Known rows, with every step that occurs
d/m/y/j: [ -2 -17  46  13  38  19  -9  18 -17 -10 -26 -53  18 -38  32   4 -19 -42
  51 -25  22  11 -19 -36 -42 -25  11 -18  36  31]
d/m: [-11 -44   6 -20  11  -4  12 -15  10   7 -12 -20  21 -34  14  10   2  -2
  -4   0  13 -25  23  -8 -14 -25   8 -11  25  27]
v/y/m: [ 35  -9 -18  19 -31  12 -45 -37  33  -7  24 -28  34 -20  22 -26  -5 -40
  33  -1 -10 -40  11 -36  10  36 -25  19   5 -21]
q/b/e/y/v: [-40  57 -26  63 -26  -8 -47 -38  16   3  21  57 -27  -8 -38  11  33  11
 -22 -35 -18 -34   7  58  45   7   1  58  11 -32]
q/b/m: [-29  10  -4  15   3   0  -1 -17 -14  -2 -15   2 -23 -26 -33   9  18  37
  -6 -22  13  32   7  33  35   1  -9  15  25 -22]
v/y/m/q/b: [ 18  10 -51  28 -29  12 -63 -50  52  18  -7 -24  39 -14  26 -11   6 -24
  24  -3 -19 -23   6   1  11  27 -32   9 -34 -27]
j/y/m/q: [ 14 -29 -16 -40 -33   8   5 -23  44 -16   2 -12  31  79  46 -41   1 -14
  20   5 -28 -18  32 -14  37  -6 -62 -26 -32 -24]
v/y/e: [ 55  -7   8  65  -4  28 -10   7  -1  -1  11   3  13 -38 -30 -21 -26 -34
  33  31  14   1 -27 -13 -32  25 -17 -10  20   9]
y/e: [ 34  -9  23  32  10  24  29  36  -5  17  -3  -2 -20 -11 -33  -8 -19 -20
  12   2  11 -11  -3   2  -1  -3 -10 -38  29  15]
y/j: [ 27 -15  64  14  11   7   6  65  13 -17  15 -39 -18 -12   9 -31  12 -33
  38  -2 -40 -19  24 -12 -22   1   7  -1  37   3]
j/y/e: [ 35 -28  44  16  -3  29  53  11 -13 -27   8  32  -2  45 -20 -46 -23 -25
  23  30  10   8  -7  -2   2  -8 -58 -39  21  -2]
v/y/e/b/l: [ 47  10   6  22  -7  11  12  17 -47   3   4   7  -3 -40 -28  14 -22 -23
   4  50 -10 -14 -42   5 -33   9  -2  20   2  34]
m/y/e/b/l: [ 10  33  33  29  31  27  34  37 -65  19 -24 -10 -19 -10 -24  23 -48 -28
  20 -18  31  28 -56 -21 -15 -16  26 -12   3  44]
q/b: [-28  15  13  49  13  14   6 -32  29  25  -9  28 -11 -24 -32 -12  12   1
  -8 -24  11  -7  23  38  19   9   0  13  13 -25]
l/b: [  2 -36   2 -13  -9  -5  27 -13   4  51  29  35   5 -48  -2  11  14  19
   6  59  36  -6  29   0   8  -3  13 -28   5 -45]
c/b/e/y: [  9   0 -16   7 -39  10 -26  -8  53  24  87  39 -14  19   4   1  18  -2
 -59  21 -19  -4  10   7   8 -30 -14  42  13 -39]
d/m/y: [-18 -22  14  17  33  14  -1 -17  -8   6 -27 -30  32 -33  18   9 -28 -20
  27 -27  49  17 -12 -36 -24 -24  21 -17  23  34]
m/q/b: [-26  10 -38  32   6   1  -7 -11  59  47 -34   6   5   3  -6   0  16  29
 -13 -11 -10  15  26  47   6  -4  12 -16 -48  -4]
b/m/d: [-12  17 -30 -28  11 -28  20   3  21 -26 -20 -33   9   2 -10  23  -7  52
   8 -16  21  62  27 -49   8   9  19  -1   9  24]
d/m/y/v: [-24 -19  12  18  12   8 -18 -14 -16  13 -25 -35  41 -32  13  -4 -12 -35
  47 -44  38  18 -19 -23  -4 -15  19 -16   1  20]
c/b/m/d: [  7  -9 -17 -41 -11   2  12  -6  54  26  28 -16  14  10   7  -1   2  18
 -21  15  17  84  15 -32   1 -22 -18   0  -8 -27]
y/m/q/b/e: [-25  30 -74 -19 -33  -5 -51 -37  56  36 -15 -24   4  26  37  27  17  -2
 -13 -47 -40 -52  27  20  44 -10 -12 -21 -34 -28]
m/b: [ -6  15 -13   4  16  -9  18  12   8   9  -6   3  35  -4  -4  13 -15 -12
 -19 -15  38   5 -13   2 -40  21  -2 -51  -9  -7]
j/y: [ 10 -37  39   2  -7  11  43  -8  13 -35  24  33  14  51  -3 -57  -8  -6
  15  22   5  10  24 -14  10   1 -33  -6  12 -12]
e/b: [-20  13  41 -18  -9 -16  35   6  -3  24  -8  15 -38   9   5  -4   1   4
 -36  16 -11 -37  34   7   2  13  28  18 -12 -12]
m/y/j: [ 13  15  67  59  36  29 -10  50  -7 -13  -3 -43  -2 -10   7 -28 -27 -48
  69 -39  13  37 -17 -48 -29   7  26  -9  29   9]
l/b/c: [  9 -45  10 -53  16 -17  24  -3 -23  11  47  36   5 -32  -4   7  13  25
  -3  62  15   9  -3 -11  -8  -5  48  13 -12 -17]
b/m/q: [ -1 -24 -46 -34 -12 -23  -3  41  -2  -3 -14 -52  -7  11   2  17  11  66
  -1   2 -11  54  16  -5  19 -10  13 -18 -15  24]
q/b/c: [-22   7  23  11  39   1   2 -24   3 -16  10  31 -12  -9 -33 -19  10   5
 -18 -21 -10   9  -7  26   3   9  37  54  -3   3]
b/q: [  1 -61   2  31  50  -3 -41   8   9 -16  -7  27  -6  -2  -6 -36  37  25
  -1  -8 -10 -17   5  -4 -26  21  66 -22  15  43]
j/y/m/d: [  6   5  -3 -34 -16   4  25 -53  56 -33  -2   3  43  70  37 -36 -13 -25
  30 -10  -4 -10  41 -51  30  12 -58  -9 -11 -23]

Rows
[-22   9  -9 -62 -22 -35  15  30 -26  15 -32 -25 -43  22  16  27   9  57
 -39  24 -20  12  19  12  11  -1  22   6 -39   3] : e/b/m/q
[ 49 -12  43  50  -2  14 -32  31  13 -27  26 -25  16 -38   5 -39  -2 -44
  53  29 -26  -5  -5 -24 -49  28  -2  22  26  -1] : v/y/j
[-14  11  27  64   8  15 -21   9  -4  17  -1 -20  23  -1 -16 -39 -16 -39
  66 -62  34  47 -17 -33  18  21  33  -8 -15  -4] : m/y/v
[-19   7 -13  16  22   7  27 -16  -7  16   3  20   7 -40 -43  20  17  13
 -13 -18 -13  -1   0  46  21 -21  15  39  14  29] : q/b/l
[-29   5 -46 -35   8 -24  -8  -9 -16  -1 -18   1  37 -22  22  67 -15  -7
 -37 -10  31 -28 -24   5 -56 -27   6 -57  13  21] : d/m/b/e
[-19   7  24 -53 -20 -30  27  22 -45  -3 -13 -13 -53   6   3  17   6  39
 -34  17  -8   0  20   2  18   7  17  21  -1  -6] : e/b/m
[  4 -35  36   6 -33   2  21  -3   3 -23  25  24  27  52  -9 -77  11 -24
  41   5 -10  13  18   3  35   8 -36  -3 -16 -26] : j/y/v
[-10  -7 -36 -52  -5 -28  31 -18  -2  22   0  11  13 -42   0  45   7  60
  12  53  51  51  21 -31   9  -2  10 -28  -2 -30] : l/b/m/d
[-14  28  56 -28   3 -12  10  49 -67 -18 -26 -39 -54   3  17  12 -12   7
   8  -2  -1  28 -15 -22  -5   5  22  14   8  -4] : e/b/m/y/j
[-18 -40 -29 -20  47 -15 -24 -12 -22  -8 -45   4  46 -31  27  27  13   5
 -20  -4  32 -20 -32  10 -71  -7  18 -65   2  43] : d/m/b/q
[-23  59   1  61  -6   1 -38 -13  13 -16  19  43 -44 -12 -23  17  26   5
 -20 -20 -32 -41   7  48  13  -2  -4  58  39 -23] : q/b/e/y/j
[-21   6 -30   0  28  -9 -11  -7  39  17 -18   8   4  16  -8  -5  15  31
 -20  -8 -26  25   2  40  -5  -4  41  19 -58  18] : m/q/b/c
[ -8  30 -30  32 -22 -19 -29  -1  19 -28  51  37 -29  14 -16  21  10  28
 -38  -7 -25 -45  21   0  18   2  22  56  36   8] : b/e/y
[-38  30   3  44   3   9 -27 -16 -34   2 -24 -10  -8 -23 -35  -3   5  10
  36 -56  34  67 -25  19  42   9  -1  11   4 -26] : q/b/m/y/v
[ 20 -12  49 -31 -17  10  58  22 -60 -34 -11  24 -35  52 -11 -22 -19  -1
   0  46   4  15 -17   6   9 -11 -59 -23  11  -9] : j/y/e/b/m
[ -6 -16 -26  14  51 -12 -29  13 -13  -9 -27  27  30  -2   2   1  13   8
 -20 -15  29  -2 -37   9 -66  31  32 -68 -12  23] : m/b/q
[-30 -23 -33 -31  29 -10 -10 -23  16  13 -39 -13  27 -19  18  24  15  22
 -20   1 -11   1  -2  34 -25 -32  22   3 -36  40] : d/m/q/b/c
[  3 -13 -14  -9 -27   9 -16  -1  53  43  72  25  -5  18   4   2   6 -17
 -51  11 -10  12   6   1 -10 -41   6  -9   7 -38] : c/b/e
[-19 -20  29  -7  27 -20 -12   5 -19   5 -26  37 -44  10  10 -17  31  24
 -38  15 -20 -42   9  16 -25  22  66   1 -15  17] : e/b/q
[ 18 -11 -19 -63 -21   4  29 -17 -15 -39  15  -3  52  55  30  -5 -10 -30
   9  -3  -8 -21 -12 -13  18  -9 -72 -22 -11  -3] : j/y/m/b/l
[ 20   9  -9  10 -33   3 -26 -29  41 -18  34 -17  -8  13  21 -17  24   0
  -3 -21 -31 -74  48 -14  69  29 -44  77  21 -20] : e/y/m
[ 21 -11  59  -6 -13  18  62  12 -33 -17  -7  42 -27  53  -9 -35 -22 -21
  -1  46   2 -10  -6  11   0  -7 -54 -26   3 -14] : j/y/e/b
[ 10   1  36   7  18   6 -13  62 -53 -45  -6 -71 -18 -10   1  -1 -17   5
  57 -32  14  74 -27 -48   0  -3  11  -3  42  15] : b/m/y/j
[-37   8 -63   2  -3 -13 -35 -36  29  17 -31  10  11 -18  19  50  21  34
 -35   1 -14 -30  11  48  -6 -36  -1  14 -14  24] : d/m/q/b/e/y
[-13   4  50 -57  19 -30  32  14 -27 -17   9  16 -41  25   4 -10  -2   9
 -46  20 -29 -21   4  -4 -14  15  63  59 -29  16] : e/b/c
[-13  32 -32  36 -42 -25 -46   1  13 -19  53  32 -19  16 -19   6  25  15
 -15 -20 -35 -44  16  13  37   8  20  57  14  -5] : b/e/y/v
[ 15  15  42   2  -2   9  44  33 -31  31 -23  11 -53  -1 -19   6 -18 -18
 -18  22  -1 -33  -4  17  -5  -1  -4 -26   5   3] : y/e/b
[  7 -22  17 -21   0   1   3  31 -63   9  10 -17  -8 -53   9  27   0  22
  50  40  46  60 -21 -28   3 -14   6 -32  24 -35] : l/b/m/y/j
[  8  11 -27 -69   3 -14 -17  -9   2 -20  10 -38  34  25  37  10  -7 -36
 -10 -44 -10 -40 -19 -28   2  24  -9 -14 -22  -9] : y/m/b/c
[-36  56 -25  62  -8  -2 -32 -40  22  -4  20  62 -33 -10 -34  22  20  22
 -39 -25 -10 -36  13  49  28   1   3  55  28 -22] : q/b/e/y
[  2  28 -42  19 -34   4 -43 -43  60   8   5  -8  -3  17  25  -3  36  17
 -12 -19 -38 -58  41  24  68  20 -51  69 -18 -26] : e/y/m/q/b
[  4  10 -42 -29  22 -16  38  32 -32  -1   6  -6  50 -19 -16  47 -11   2
 -22  -9  15   8 -33  10 -37  -8  13 -25  -8  48] : m/b/l
[ 40  13  23  43 -12  17   0   5 -22   9  -5  15 -13 -29 -18 -10 -27 -32
   8  47   5 -17 -28   1 -36  27 -13   3   2  -1] : v/y/e/b
[ 26 -17  64 -35   5   9  61  17 -50 -43   5  42 -28  63 -10 -37 -24 -19
  -8  48 -12  -1 -25   3 -12  -6 -32   2  -7   7] : j/y/e/b/c
[ 18 -45   3 -39 -26  12   3  16  18  25  52 -20  -5   4   2 -13  13  11
 -26  22   5  64   4 -10  15 -31 -27   2  10 -36] : c/b/m
[ 13  13   2 -28 -13  -5  30  53 -49  23 -42 -21 -56  11  -9  32 -12  25
 -21  26  -7   6 -15  22   3 -11  -9 -36 -17  14] : y/e/b/m/q
[ 25  27 -38  17 -16   1 -36 -60  70  -6   0 -25  56 -10  26 -10 -17 -35
  39  -7   1 -19  20 -59  -4  45 -17  19 -13 -12] : v/y/m/d
[-19   6 -59   5  13  -4   7   3  26  42 -23   0  20 -10 -16  28  20  39
 -17  -6 -28  17   8  54   7 -27  24   7 -47  40] : m/q/b/l
[  8  28 -74  23 -38   3 -80 -49  45  14   2  -9  29  -8  27  12   2 -19
  10  -6 -27 -34  -5   5   6  18 -16   3 -29 -23] : v/y/m/q/b/e
[-11 -22 -13 -60  39 -21  11  -3 -27 -25 -16 -16  48 -19  21  34 -13  -9
 -26  -4  24  -5 -37  -7 -63 -14  17 -19  -8  40] : d/m/b/c
[ -4 -12 -18 -24 -31  14  -2 -44  41  -6 -10   4  24  69  37 -35   7 -14
  16  -4 -24 -17  26  12  43  -4 -72 -18 -34 -38] : j/y/m/q/b
[ 22   7  49 -26  18   0  41  39 -51  -2  -7  10 -53  13 -20   5 -20 -15
 -26  23 -17 -21 -28   8 -19   2  25   7  -8  25] : y/e/b/c
[ 14   3   9  20  17  17   3  45 -64 -22 -19 -47 -22 -10 -26  14 -35  13
  40 -30  47  79 -44 -42  11  -6   1 -30  36  24] : b/m/y/e
